What can hang from each mark
k218: k151 k351
k299: k150 k176 k789 k977
k176: k150 k456
k789: k151 k351 k456
k456: k151 k176 k218 k789
k977: k150 k176 k299
k151: k351 k456 k789
k150: k176 k299
k351: k176

Every row comes from one small tree of marks. The marks that hang from a mark follow it in brackets, in the order of their numbers. Every link used is in the known rows. Which tree was each row made from?
Known rows
k218[k351[k176[k150]]]: [ -1   0   2   5  -1   2  -6   6  -4  11   7  -7  -3   7   8  10 -10   2
  -4  15  21 -11   3  13  10   4  -5  -7  -2   3  14   9   2]
k176[k150[k299[k789[k151]]] k456]: [  2 -14   1   5  -6  16 -13   9 -26  15  -1   2  -8   5  19   7   0   2
   8  -2   5  -6  -5   3   5  -8   6  -9  -1  14  14   9   0]
k977[k176[k150 k456] k299[k789]]: [ 22   0   4   1  -9  17 -12  10  -5  11   5   6  -9   0   7   2 -10  -5
  12  -1   0 -10  -5   0   5 -10   2  -4  -8  17   9  16  -8]
k299[k150 k176 k977]: [ 15   0 -12 -10  -4   0  -7   0 -23  13  -5   4  -2   2 -13  -5  -6   2
   6   1   2 -18  -5  -1  -2  -9   3  -2  -4  -1  14  14   1]
k299[k176 k789[k351 k456] k977]: [  9  12   0  -4  -7  -4  -4  -2 -40  -8  -9   1   0   0  -2   2 -14   2
   1  -5   5  -4  -9   2  12   0 -11   0  -8   9  10  16   0]
k351[k176[k150 k456[k218 k789]]]: [ -6   2  20   5   2   7  -8  13   2   6  22   6 -10  -2  17  10  -9  -2
 -13   3  15  -5   7   1   0  -3  -4 -11  -5   8  28   8   5]
k218[k151[k456 k789] k351]: [ -5  25  16   4  -2   8  -7   3 -47   8   7   3   6  12   2   0  -1   1
   9  19   7  -1   2  18  23  12  -2  -1 -34  16  38  -1   7]
k299[k789[k351 k456[k151]] k977]: [  2  10  11   3  -7   3  -6   1 -48  -1 -12 -10   4  -1   7   6 -11  -1
 -10  -4   8   0  -8   8  14   2  -7  -4 -11   8  18   6  14]
k150[k176 k299[k977]]: [ 10  -4 -15  -6  -6   3  -7   2 -21  10  -2   4  -5   7 -14   3  -6   6
  -3   2   0 -11 -12   0   7 -15   9  10  -3   3  21  10   0]
k977[k150 k176 k299]: [ 24  -4   2 -12  -7  12  -8   7 -11  10   3   4  -5   5  -7  -4  -6 -12
   8   2   1 -15  -5   1  15 -10   0   1 -12   3  11   8  -1]
k299[k150[k176] k789 k977]: [ 17   3  -9  -7  -9   5  -7   0 -24  18  -7   5  -6   2   6  -3  -9   5
  -2  -1   3 -16  -7  -4   0  -9  10  -3   1   4  14  16  -4]
k456[k218[k151[k789]]]: [ -9  16  18   2  -3  10  -4   6 -31   7  20  -4   1   5   4 -12  -2  -1
   8   0  -2   2   1  12  10   6   1  -6 -27  10  35  -5  -2]
k456[k151 k176 k218[k351]]: [-13  -8   8   2  -1   0  -7  10 -15  10  23 -15   7   5   4   4   0  -3
  -9  18  11   0   2  21   8   6 -12  -5 -16   5  30   0  10]
k977[k176]: [ 2 -2  1 -5  0  9 -6  4 -3  5  4  0  1  4 -5 -1 -5 -1 -2  0  4 -5 -2  3
  7 -1  0 -2 -5 10 16  6  1]
k150[k176[k456] k299[k977]]: [  9  -6 -15  -3  -3   4 -10   5 -14   6   3   7  -1   2 -10   4  -7   7
   2   4  -1 -10  -9   1  -1 -17   9  10  -5  12  23  12  -1]
k977[k150[k176[k456]] k299[k789]]: [ 27  -1  -1  -6  -9  14 -11   9 -10  15   4   9  -4   0  14  -3 -10  -7
   3   2   3 -10  -6  -2   5 -10   6  -1  -6  14  10  14  -7]
k150[k299[k176[k456[k218 k789]] k977]]: [  4  -3   5  -2  -5   2  -9   8 -23   5  14  11  -6   0 -10  -4  -6   3
   4   3  -5  -9  -8   0  -2 -17   0   6 -20  10  30   7   6]
k176[k150 k456[k218[k151 k351]]]: [ -9  -3   7  13   0   8 -10  12 -31   4  29 -14  -5   1  11 -13  -5   0
  19  12  -3  -4   5  20   5   6  -6  -9 -37  12  27   4   0]
k150[k299[k789[k151 k351 k456[k176]]]]: [ -5  -4   5  -1  -8   0  -5   5 -41  -9  -3   3   3   8  13  20  -1   2
  -3   3  15   2 -10   6  13   0 -12  -4   4   6  20  14   5]
k151[k351 k789[k456[k176 k218]]]: [-20  25  20  -6  -2  -1   0  11 -27 -11  25   5   1  -5   1   8  -2   3
  -3  19  16   2   2   7  15   3 -18   1 -15   7  36   5 -11]
k218[k151 k351[k176[k150[k299[k977]]]]]: [  3  -7  -7  10  -9   3 -10   4 -35   6   4 -10  -4  10  -5   9 -11   5
  17  14   7 -16  -7  18  14  -6   1  -2 -14   0  21  11   4]
k218[k151]: [ -1  -1   1   4   1  12  -7   4 -18   7   5  -9   4   5   4  -4  -1  -1
   7   2   1   0  -1   9   7   5   3  -9 -10  10  22   3   5]
k176[k150 k456[k151 k218 k789[k351]]]: [ -4   6  26   9   0   5  -7  13 -32   9  10  -3 -10   4  16  -3 -10  -4
 -11   4   5   4   4   6  -7   2 -11  -7 -26   5  35   4  25]
k218[k151[k351 k456[k176[k150]] k789]]: [ -6  29  13   2  -3   8  -5   7 -41   1   9  10  -7   9   0  18  -2   1
  11  22  15  -1   4   9  19   3 -15  -4 -16  10  39  13   0]
k456[k176[k150] k218 k789[k151[k351]]]: [-12  -2  20   1  -2   4  -4  12 -34  13  16   2 -15   5   7   9   3  -1
  -4  21  13  -3   2   1   7   1 -16 -12 -11  -3  34   9  10]
k151[k351]: [ -1   1   2  -4   3   6  -1   5 -12   6   2  -7   0   4   2   0  -3   5
  -1  13  12   0  -1   3   1   1  -8  -3  -8   9  16   1   2]
k977[k150 k176[k456[k218[k351]]]]: [ -1 -11   7  -5  -1   5  -9  12 -18   0  26  -5   0   1   5 -15  -8  -5
  12  10   0 -10   4  14   7   0  -7  -2 -34  12  19   3  -4]
k789[k151]: [ -3 -12   4  -3   2  11  -7   3 -21  17  -1  -5   3   7   2   2   4  -1
  -5   1   7  -4  -2   3  10   5   4 -11  -2   7  18   0   8]
k456[k176[k150]]: [ 1  3 -3 -2 -2  5 -6  8  8 10 10  6 -6  3  3 19 -1 -4 -3  9 15 -5  1  2
  9 -1 -5 -7 10  3 18 17 -1]
k150[k176]: [  2   2  -5  -5   0   6  -5   4  -7  12   3   0  -1   5   1  -2  -5   3
 -11   3   6  -3  -2   1   5  -1   4   1  -1   8  19   9   1]
k789[k151 k351[k176[k150 k456]]]: [ -1 -12   6   5   4   3  -8   5 -21   2  -1  -4  -1   9  10  14 -12   1
  -5   0  18  -3   2   6  -4   4  -9 -14   2   8  17  10  11]
k351[k176[k456[k789]]]: [ -1   2  15   2   4   8  -9   8  13   7   6  10   6   0  14  15  -8   0
 -14   9  18  -2   3   0  -3  -1   1  -9   7  15  27   7  12]
k456[k218[k151]]: [ -8  -5   8   4   1  10  -5   6 -25   3  21 -14  -1   4   5 -11  -2  -1
   4  -5  -2   1   1  11   7   6   0  -9 -21   8  24  -3  -1]
k977[k299[k176[k150 k456[k151[k789]]]]]: [ 15  18  12   3  -9  13 -12  12 -27  22   1   8  -3   2  -6  -3  -8  -6
   8   6   0  -9  -2   7   3 -10  -1   3 -17  10  28  11   8]
k977[k150[k176]]: [  9   0  -6 -10  -3   7  -6   6 -13  13   3   4  -5   5   5  -5  -5  -6
  -5   3   6 -10  -1   0  10  -4   4   0  -3   3  15  11   1]

Which tree is each row?
[ -2 -13   7  -2   3   0  -3   0 -23   2  -7  -9   7  16   5  12  -9   2
 -12  -1  19  -1  -2   7   0   8  -9 -13   4   4  16   2  14]  k789[k151 k351[k176]]
[  1  19  15  -3  -1  -2   0   0  -8   1  -4   4   6  14   5  11 -15   3
 -11   5  21   2   0   6   0   6  -6  -3  -1   8  25   4   7]  k151[k789[k351[k176]]]
[ 27   0   6  -5  -8   2  -2   1 -17   5 -10  -2   1  12  16   9 -17   2
  -6  -1  18  -9  -7   2  -9  -3  -6  -8   3   1   8  11   0]  k977[k299[k150 k789[k351[k176]]]]
[ 15   4  -2  -7  -6  -1  -2   1 -28   5 -12   1  -2  11  12  -7 -13   3
   2  -3   7  -6  -4   1 -12   1  -9  -5  -6   4   7  17   2]  k299[k150 k176 k789[k351]]
[ -4  -5   0  -2   3   4  -7  10  -7   3  24  -2  -2  -2   4  -8  -7   3
  -8  -3   1  -1   2   3  -3  -3   0   0 -14  15  24   4  -6]  k150[k176[k456[k218]]]
[  7  -5   0  -3  -4   5  -9   4 -14   4  15   0  -2  -3   0  -7 -10   2
   5  -9  -4  -6  -4   3   0  -7  -1  -5 -13  20  13   7 -11]  k299[k176[k456[k218]] k789 k977]
[  5 -11   3  -6  -4   2 -10   8 -24   1  23  -3  -1  -1  -8 -13  -9  -5
  16  11  -4 -16   0  13  11  -6  -3  -1 -36  10  19   4  -3]  k299[k977[k150 k176[k456[k218[k351]]]]]
[-21  -7  16   2   1   5  -4  10 -50  -7  17 -16 -11  -3   8   7  -5   4
  -9   1  20  -8   4   8  17   3 -17 -12  -9  -1  21   3  -5]  k789[k151[k351[k176[k150]]] k456[k218]]
[-11  16  13   8  -3   4  -9  11 -40   8  27  -3   4   3   5 -20  -8   6
  14  18  -7   0   3  18   3   7   0   1 -42  18  41   2  -1]  k150[k176[k456[k218[k151[k789] k351]]]]
[  6  -6   6  -7 -11  13 -11   2 -52   3  -5   3  -3  -4   2   0  -2  -9
   7  -6   3 -18  -7   1  33  -5   3  -9  -8   6  11  10  -1]  k299[k789[k151 k456] k977[k150 k176]]
[  3   5  -2   2  -7  -6  -4   2 -36 -15  -4  -1  -8   3  -4  22 -16   4
  -5  -2  17 -12  -8   5  13 -10  -8   4   0  -4  18  15   2]  k789[k351[k176[k150[k299[k977]]]] k456]
[-20  -4  10   3  -4   0  -7  12 -42   1  27  -7  -5  -2   5  10   5  -2
   0  16  13  -8   3  16  26   9 -15  -9 -18  -1  27  10  -2]  k789[k151 k456[k176[k150] k218[k351]]]
[-11  -1   5   5  -2   5  -3  11 -27  -2  26 -11 -11   3   3   3  -4   1
  12  13   7  -1   3  12   5   2 -17 -10 -17   2  27  10  -5]  k456[k176[k150] k218[k151[k351]]]
[ 11   8   6  -4  -9   7  -7   8  -7   0   9   7   4  -5   8  21   0  -5
  -4   6  14  -4  -7   3  20  -3  -6  -3   7  10  15  15 -10]  k977[k299[k789[k456[k176]]]]
[ 18  -1  -8  -5 -11  -4  -3  -2 -32   1 -13   2  -3  13  -6   1 -15   6
   6  -3   1  -5 -15   2  -1 -11  -6   6  -7   8   9  13   2]  k150[k299[k176 k789[k351] k977]]
[-14  25  20  -3   1   3  -1   6 -24  -8   5   3   5  -3   5  11 -10   7
  -7  15  25  -2   2   5  14   2 -11   0  -2   9  28   4  -4]  k151[k351[k176] k789[k456]]
[ -4  11  18   8  -5   0  -4  10 -30   0  17   2 -13   9   9   6  -7  -4
   3  10   5   4   2   6   2   6 -16 -11 -20  -2  36  14  14]  k456[k176[k150] k218[k151] k789[k351]]
[ -7  -6   9   1   4   7  -4   6 -16   7  -1 -18   6   5   5   8 -10   5
 -15  11  21  -2   2  10  -1   0 -11  -7   3   7  21  -1  13]  k456[k151[k351[k176]]]
[ 10   3   1   2 -10   4  -3   4 -24   5  -8   0 -13  14  17   7 -11   3
   2  -2   9  -1  -9   2   2  -5  -5   0  -5   4  10  12   1]  k176[k150[k299[k789[k351]]]]
[ -5   4   2   3   1   3  -8   5 -27   0  14  -2   8  10   0  16   2  -1
   6  22  12  -2   2  19  19  10 -10  -6 -17  13  31  10   7]  k218[k151[k456[k176]] k351]
[-13  13  24   3  -3   5  -5   8 -36  19  16 -10   5   6   5 -12  -3   0
  -5  16   5  -1   2  20  12   8  -3  -1 -34   7  36 -10  11]  k456[k151[k789] k218[k351]]
[ -3   9   7   5  -8  12 -11   9 -40   8  -3  -6  -8  -6  13   0  -6  -4
  -5  -7   7  -8  -1   7  19  -1  -7  -5  -3   7  15  16   5]  k299[k176[k150] k789[k456[k151]]]
[ 17  -5   2  -4  -1  13 -11   9  -1   6   8   4   4   1  -8   0  -6  -3
   8   3  -1  -7  -4   3   1  -9   1   1 -12  16  17   8  -3]  k977[k176[k456] k299]
[ 14  -6  -7 -10 -11   9  -7   5 -19   9  -4   6  -6   7  11  -4  -6  -4
   8  -4   5 -12  -8   1   9 -12   1   1  -2   6   5  12  -5]  k977[k150[k299[k176 k789]]]
[  8   7   0  -8 -10   6  -9   4 -15  -2   6  11   0  -8   9  19  -3 -10
   1   5  15 -12  -6   1  28  -5  -3  -7   7   6  13  18  -8]  k299[k789[k456[k176]] k977[k150]]
[ 21   0  -5  -1  -4   9 -11  10  -8  12   7   6  -7   0  -7   0  -7  -4
  10   2   1 -12  -3   1   0 -10  -3   0  -9  10  13  17  -3]  k977[k299[k176[k150 k456]]]
[ -1  -6   0   3  -5  10  -9  11 -32   9  -2  -7   0   4  15  -3 -11  10
  -3  11   5   1  -6   7  -9 -12  -3   5  -9  18  23   8   6]  k150[k176[k456[k151[k351]]] k299[k789]]
[ 24  -3  -4  -8  -4  10 -11  11  -9  13   7   8  -3   1   1  -3  -7  -7
   3   6   2 -12  -3   0   4 -11   5   3 -10   9  17  13  -3]  k977[k150[k176[k456]] k299]
[-6 16 14 -2 -3  8 -7  7 -6 16  4  6 10  6  2 13  0 -4 -9 14 14  1  0  9
  9  2 -1 -3  3  8 36  6 13]  k456[k151[k789] k176]
[  3  10  12   4   0  12 -10  11  -1  16   5  13  -8  -2  13   7  -2  -3
  -3  10   8  -4   3  -3   2  -3   2  -7  -6  11  26  12  12]  k176[k150 k456[k789]]
[ -7  13   8   1  -4   8  -8  12 -38  11   1   3   2   5   1  -5 -10  10
  -1  20   4   0  -4   8  -7 -12  -2  13 -18  14  40   4  10]  k150[k176[k456[k151[k351 k789]]] k299]
[  1   8  -1  -4   1   6  -6   6  -6   4  10  11  -7   7   2  29   1  -5
 -10   6  20  -5   3   2  19   0  -9  -5   5   7  24  15  -1]  k151[k456[k176[k150]]]
[ 12   3 -11  -3  -5   4  -7   2 -17  14  -1   3 -11   2 -15   1  -7   0
   6  -1   2 -15  -5   0  10  -8  -1  -2  -4   2  11  16   0]  k299[k176[k150] k977]
[-18  29  20  -2  -5   0   0  12 -32  -8  26   6 -11  -5   3  10  -3   1
   1  18  17  -2   4   6  18   0 -19   0 -16   2  35  11 -13]  k151[k351 k789[k456[k176[k150] k218]]]
[  2  -6   2   2  -5  11 -11   9 -34   2  17  -5  -1  -1  17 -19  -8   2
  17  -9  -7  -7   2   8 -11  -2  -2 -12 -21  15  18  11  -8]  k299[k150 k176[k456[k218[k151]]] k789]
[ -7   1  10  -2   3   1  -3   5 -31   2  21  -7  -1   8   3   1   0   1
 -10   9  10  -3   2  14  18   8  -9  -1 -30  11  26  -6  -1]  k151[k456[k218[k351]]]
[ -2   3   1   0   2   9  -8   5 -19  -2  12   3   5   8   0  21   2  -3
  -1   6  12   0   1  10  17   5  -7  -8  -4  13  30  10   3]  k218[k151[k456[k176]]]
[  2  22  13  -1  -5  -1  -2   3 -34  -5  -5  13  -9  20   5  25 -14   3
 -10   1  24  -4  -2   5  12  -5 -10   6  -7   4  30   8   5]  k151[k456 k789[k351[k176[k150[k299]]]]]
[ -6  32  18  -2  -2   0  -1   4 -34  -6  -1   7   4   3   4   3  -7   0
  -5   6  13   4  -2   5  13   7  -8   3 -16   8  29   5   5]  k151[k789[k351 k456]]
[  7  -2  -2   0 -11  14  -8   6 -15   8  -1   3 -15   7  10   3  -7   0
   7  -5   2 -10  -7   1  10 -12   2   0  -3   8   9  13  -6]  k977[k176[k150[k299[k789]]]]
